Every row comes from one small tree of marks. The marks that hang from a mark follow it in brackets, in the order of their numbers. Every link used is in the known rows. Which tree was each row made from?
Known rows:
Q_159[Q_751[Q_372]]: [-0.87  0.16  0.98  0.97  0.64 -0.41  1.27  0.36 -0.13 -0.33 -0.33 -2.36
 -0.54 -0.52 -1.41 -1.51  1.01  0.80  0.10  0.21  0.18  0.90 -1.02  1.02]
Q_372[Q_751[Q_159[Q_795] Q_934]]: [-1.44 -0.66  1.13  0.51 -0.17  1.09 -2.24 -0.10  0.87 -0.87 -0.35  0.10
 -0.11 -0.17  0.82  2.09  0.52  1.78 -0.03 -0.44 -0.32  0.45  0.39 -0.21]
Q_821[Q_372 Q_751]: [-0.37 -1.78  1.98  0.44  0.76 -2.22 -1.31  0.95  0.33 -1.03  1.66  2.31
  1.70 -1.42  0.17 -0.54 -0.37  1.04 -2.09 -0.31  0.11  2.24 -1.93 -0.84]
Q_821[Q_372[Q_751[Q_795]]]: [-0.50 -1.35  2.19  0.68  0.56 -1.49 -1.40  0.02  0.88 -0.98  2.00  2.04
  2.42 -0.71  1.39  0.70 -0.06  0.96 -2.05 -0.05  0.04  0.39 -0.54  0.41]
Q_934[Q_159[Q_795]]: [ 0.11  0.41 -0.37  1.03  0.19  0.38 -0.62  0.17 -1.06 -1.52  0.15 -1.72
 -0.98 -0.38  0.73 -0.12 -0.60  0.09 -0.98 -0.64  0.39  1.53  0.11  0.54]
Q_934[Q_821[Q_159]]: [ 0.02  0.02  0.06  1.10  1.07 -0.07 -0.43  0.12 -0.49 -1.79  0.75 -1.49
 -0.36 -0.40  0.87 -0.15 -2.01  0.04 -2.84 -1.32  0.36  1.64  0.23  0.12]
Q_751[Q_159 Q_372]: [-1.87  0.54  1.21 -0.14  0.65  1.53  2.29  0.38  1.26 -2.78 -1.22 -2.51
 -0.96  1.01  1.99  2.21  1.93  0.61 -0.42  0.86 -0.13  1.35  1.50  2.15]
Q_372[Q_751[Q_159[Q_934[Q_821]] Q_795]]: [-1.16 -0.80  1.31  1.29  0.20 -0.30 -2.52 -0.06  0.81 -1.32  0.76 -1.43
  0.50  0.31  1.34  1.20 -0.98  1.26 -0.45 -0.65  0.16  0.55  1.09  0.24]
Q_159[Q_934[Q_751]]: [-0.29 -0.41 -0.42  0.76 -0.27  0.16  0.16  0.73 -1.02  1.00  1.13  0.74
 -1.18  0.69 -0.79 -0.72 -0.86 -0.90  0.43 -0.80  0.80  2.43 -0.77 -0.51]
Q_821[Q_159[Q_795 Q_934] Q_372[Q_751]]: [-1.48 -2.33  2.76  1.84  0.30 -3.75 -0.14  1.96  0.72 -0.28  2.47  3.57
  0.86 -1.54  0.59 -2.65 -1.59  1.48 -4.43 -1.95  0.25  1.83 -1.67 -1.27]
Q_821[Q_159 Q_751 Q_934]: [-1.40 -2.69  1.49  1.59  0.21 -1.66 -1.71  1.73  0.74 -0.88 -0.71  6.54
 -0.39 -2.01 -0.62 -2.87 -2.07  0.87 -2.57 -1.73  0.21  2.01 -1.03 -2.96]
Q_934[Q_159[Q_795] Q_751[Q_372] Q_821]: [ 0.13  0.94 -1.02  1.86  1.57  3.09 -0.39 -1.27 -2.82 -3.48  1.99 -4.07
 -1.48  0.99  1.65  1.87 -0.52 -0.93 -2.76 -0.94  1.33  5.09  0.28  2.71]
Q_372[Q_751[Q_159 Q_795 Q_934]]: [-1.84 -0.81  1.69  0.73 -0.13  1.26 -2.59 -0.39  1.65 -2.02 -1.18 -0.03
  0.44  0.24  1.78  3.24  0.25  1.43  0.48 -0.13 -0.39  0.47  1.46  0.27]
Q_821[Q_372]: [-0.10 -0.59  1.41  0.09  0.68 -1.06  0.33  0.74  0.37 -0.85  1.53  1.62
  1.36 -0.72  1.00  0.13  0.01  0.20 -1.90  0.03  0.09  1.07 -1.00  0.40]
Q_795[Q_751[Q_159 Q_372 Q_934[Q_821]]]: [-1.67 -0.14  1.31  0.32  0.76  3.85  1.33 -0.34  0.76 -3.52 -2.27 -0.09
 -1.90  0.04  1.09  3.12 -0.12  0.25 -0.92 -0.89 -0.07  3.98  0.98  0.53]
Q_821[Q_159[Q_751[Q_795]] Q_372 Q_934]: [-1.90 -2.29  3.25  2.46  1.07 -2.52 -0.17  2.37  1.19 -1.99  0.41  5.43
  0.75 -2.45  0.49 -3.26 -2.22  0.74 -3.85 -1.67  0.23  2.51 -1.52 -1.07]
Q_934[Q_751[Q_159]]: [-0.66  0.14 -0.61 -0.13  0.29  2.81 -0.61 -0.79 -0.54 -1.34  0.80 -1.06
 -0.38  0.86  0.94  1.96  0.35 -0.43  0.17  0.06  0.23  2.74  0.57  0.21]
Q_795[Q_159[Q_751 Q_934[Q_821[Q_372]]]]: [-0.22 -0.24  0.45  1.08  1.22 -1.47  1.87  1.32 -0.34 -1.42  0.61 -0.04
 -2.25 -0.68 -1.30 -2.47 -3.34  0.48 -2.55 -1.35  0.30  3.10 -1.72 -0.45]
Q_751[Q_159[Q_934[Q_821]] Q_372 Q_795]: [-2.79  0.10  2.39  1.72  0.88 -0.18  1.92  1.06  1.42 -4.13 -1.42 -4.45
 -1.31  1.81  2.94  1.83 -0.33  0.20 -0.70 -0.22  0.28  2.97  2.18  3.10]
Q_821[Q_372 Q_934]: [-0.39 -1.36  1.72  0.88  0.75 -0.91 -0.33  1.63  0.41 -0.61  1.30  5.91
  0.90 -1.28  0.74 -1.15 -0.87 -0.02 -2.28 -0.60  0.42  1.28 -1.42 -0.25]
Q_751[Q_159 Q_934]: [-1.89  0.42  0.85 -0.12  0.05  2.63 -0.14  0.89  1.31 -2.58 -2.68 -1.01
 -1.58  0.31  1.72  3.57  0.47  0.54  1.06 -0.03 -0.47  2.12  1.16  0.38]
Q_821[Q_159 Q_372 Q_751[Q_795] Q_934]: [-2.20 -3.60  3.75  2.36  0.88 -3.40 -1.69  2.31  1.68 -2.78  0.19  7.37
  1.38 -2.29  1.23 -2.42 -2.62  1.02 -4.34 -1.82  0.15  3.31 -1.29 -1.97]

Write each row's tree:
[ 0.07 -0.22  0.62  1.34  0.72 -1.51  0.15  1.67 -0.77 -0.16  1.85 -0.55
 -0.68 -0.07  0.09 -1.00 -2.10 -0.34 -1.57 -1.33  0.88  2.35 -1.11  0.28]
Q_159[Q_934[Q_821[Q_372]]]
[-2.28 -1.43  2.24  0.90  0.42 -0.43  0.66  0.28  1.53 -3.30 -2.87  1.35
 -1.05  0.38  0.67  1.50 -0.34  0.82 -0.69 -0.18 -0.34  2.99  0.18  0.49]
Q_821[Q_751[Q_372 Q_795[Q_159] Q_934]]
[-1.27 -0.69  1.36  1.22  0.29  0.41  1.15 -0.23 -0.29 -1.46 -0.82 -0.24
 -1.30 -0.01 -0.11 -0.29 -0.66  0.45 -1.50 -1.62 -0.03  2.79 -0.48  0.46]
Q_159[Q_795[Q_751[Q_372 Q_934[Q_821]]]]
[-2.50  0.07  1.76  1.01  0.32 -0.59  2.82  1.60  0.77 -1.93 -0.71 -3.01
 -1.96  1.20  1.31 -0.07  0.81  0.80 -0.72 -0.31  0.14  2.35  0.62  1.96]
Q_751[Q_159[Q_795 Q_934] Q_372]
[-2.11 -1.51  3.17  1.75  0.90 -1.97  0.41  1.72  1.39 -2.62 -0.38  1.66
  0.68 -1.84  0.94 -0.92 -1.25  0.99 -3.02 -1.14 -0.21  2.86 -1.05 -0.37]
Q_821[Q_159[Q_751[Q_795 Q_934]] Q_372]
[-1.83 -2.31  3.06  2.63  1.00 -3.25  0.08  2.65  0.50 -1.16  1.20  5.11
  0.29 -2.70 -0.23 -4.73 -2.18  1.20 -4.50 -2.22  0.23  2.67 -2.48 -1.31]
Q_821[Q_159[Q_751 Q_795] Q_372 Q_934]
[-0.31 -0.07 -0.44  0.43  0.89  0.55  2.57  0.23 -0.48 -1.78  0.35  0.93
 -2.69  0.92 -0.10 -0.34 -2.46 -0.52 -2.40 -0.93  0.44  3.47 -0.41  0.23]
Q_795[Q_159[Q_934[Q_751[Q_372] Q_821]]]
[-1.04 -0.33  0.83  0.30  0.20  3.70  1.46 -0.47  0.35 -2.52 -2.53  2.13
 -1.87 -0.42  0.31  2.46  0.38 -0.21 -0.54 -0.62  0.12  3.30  0.40  0.08]
Q_795[Q_751[Q_372 Q_934[Q_159]]]
[-0.38 -1.43  1.13  0.90  0.83  0.53 -0.73  0.86 -0.36 -0.70  2.11  6.20
  0.88 -0.78  0.70 -0.46 -0.70 -0.60 -2.26 -0.61  0.69  2.74 -1.57 -0.23]
Q_821[Q_372 Q_934[Q_751]]
[-0.09  0.01  0.26  1.55  1.25 -0.36 -0.65  0.32 -0.73 -1.62  0.82 -2.50
 -0.50 -0.92 -0.03 -1.18 -2.11  0.41 -2.60 -1.48  0.41  1.96 -0.41 -0.02]
Q_934[Q_821[Q_159[Q_751]]]
[-0.19 -0.41  0.49  1.29  1.82  0.97 -0.45 -1.10 -0.98 -3.69  2.34 -0.86
  0.37  0.79  2.02  1.69 -2.59 -0.85 -3.48 -1.02  0.62  4.78 -0.07  1.50]
Q_934[Q_751[Q_795[Q_159]] Q_821[Q_372]]
[-1.69 -1.49  2.57  0.36  0.80 -0.38 -1.42  1.58  1.24 -2.87 -0.24  1.57
  0.60 -1.20  1.35  1.91 -0.10  1.39 -1.30 -0.33 -0.22  3.72 -1.12 -0.59]
Q_821[Q_372 Q_751[Q_159 Q_934]]
[-1.26 -0.41  1.11  0.50  0.59  2.15  1.84  0.14  0.41 -2.28 -0.84 -0.28
 -1.72  0.05  0.41  0.84 -0.60  0.15 -1.18 -1.03  0.28  3.45  0.55  0.09]
Q_795[Q_751[Q_159[Q_934[Q_821]] Q_372]]
[-1.57  0.08  0.30  0.39  0.49  2.26  1.14 -0.72 -0.44 -1.98  0.58 -1.89
 -0.78  1.45  1.28  1.60  1.35 -0.14 -0.61  0.14  0.24  3.25  0.60  1.60]
Q_934[Q_751[Q_159[Q_795] Q_372]]
[-1.35 -1.20  1.43  1.66 -0.29 -1.69  2.07  1.16 -0.49  0.39  0.09  0.54
 -1.94  0.13 -1.24 -2.92 -1.38  0.21 -1.05 -2.05  0.41  2.80 -1.17 -0.40]
Q_159[Q_795[Q_751[Q_372]] Q_934]
[-0.81 -0.77  0.96  1.18  0.11  0.24  0.01 -0.20 -0.54 -0.97 -0.53 -0.06
 -1.09 -0.39 -0.41 -0.69 -1.52  0.42 -1.22 -1.94 -0.09  2.59 -0.67 -0.44]
Q_159[Q_795[Q_751[Q_934[Q_821]]]]
[-1.80 -2.06  3.03  1.19  0.51 -1.42 -0.85  0.85  1.86 -2.25  0.44  4.08
  1.66 -1.40  2.05  0.87 -0.72  1.25 -3.64 -0.92 -0.22  1.56 -0.23 -0.61]
Q_821[Q_159 Q_372[Q_751[Q_795 Q_934]]]
[-0.33 -0.95  1.59  1.56  1.46 -1.08 -1.42  0.13  0.13 -2.48  2.21 -0.04
  1.31 -0.87  1.83  0.32 -2.03  0.70 -4.32 -1.35  0.38  1.92 -0.15  0.40]
Q_934[Q_821[Q_159 Q_372[Q_751[Q_795]]]]
[-1.00 -0.40  1.07  0.47  0.57  3.08  1.42 -0.64  0.21 -2.32 -1.88  1.37
 -1.59 -0.14  0.15  2.17 -0.22 -0.15 -1.04 -1.00  0.12  3.31  0.18  0.31]
Q_795[Q_751[Q_372 Q_934[Q_821]]]
[-1.39 -0.79  0.99 -0.42  0.55  3.03  3.82 -0.61  1.25 -3.28 -3.20  4.36
 -3.07 -0.12 -0.17  1.59 -1.28  0.10 -2.08 -0.87 -0.48  3.76  0.11 -0.57]
Q_795[Q_159 Q_751[Q_372 Q_934]]
[-1.24 -2.51  2.60  0.90  0.80 -2.85 -0.75  1.55  1.06 -1.93  1.10  3.80
  1.43 -2.14  0.64 -1.43 -1.18  1.30 -4.09 -1.11 -0.04  2.87 -1.63 -1.94]
Q_821[Q_159 Q_372 Q_751]
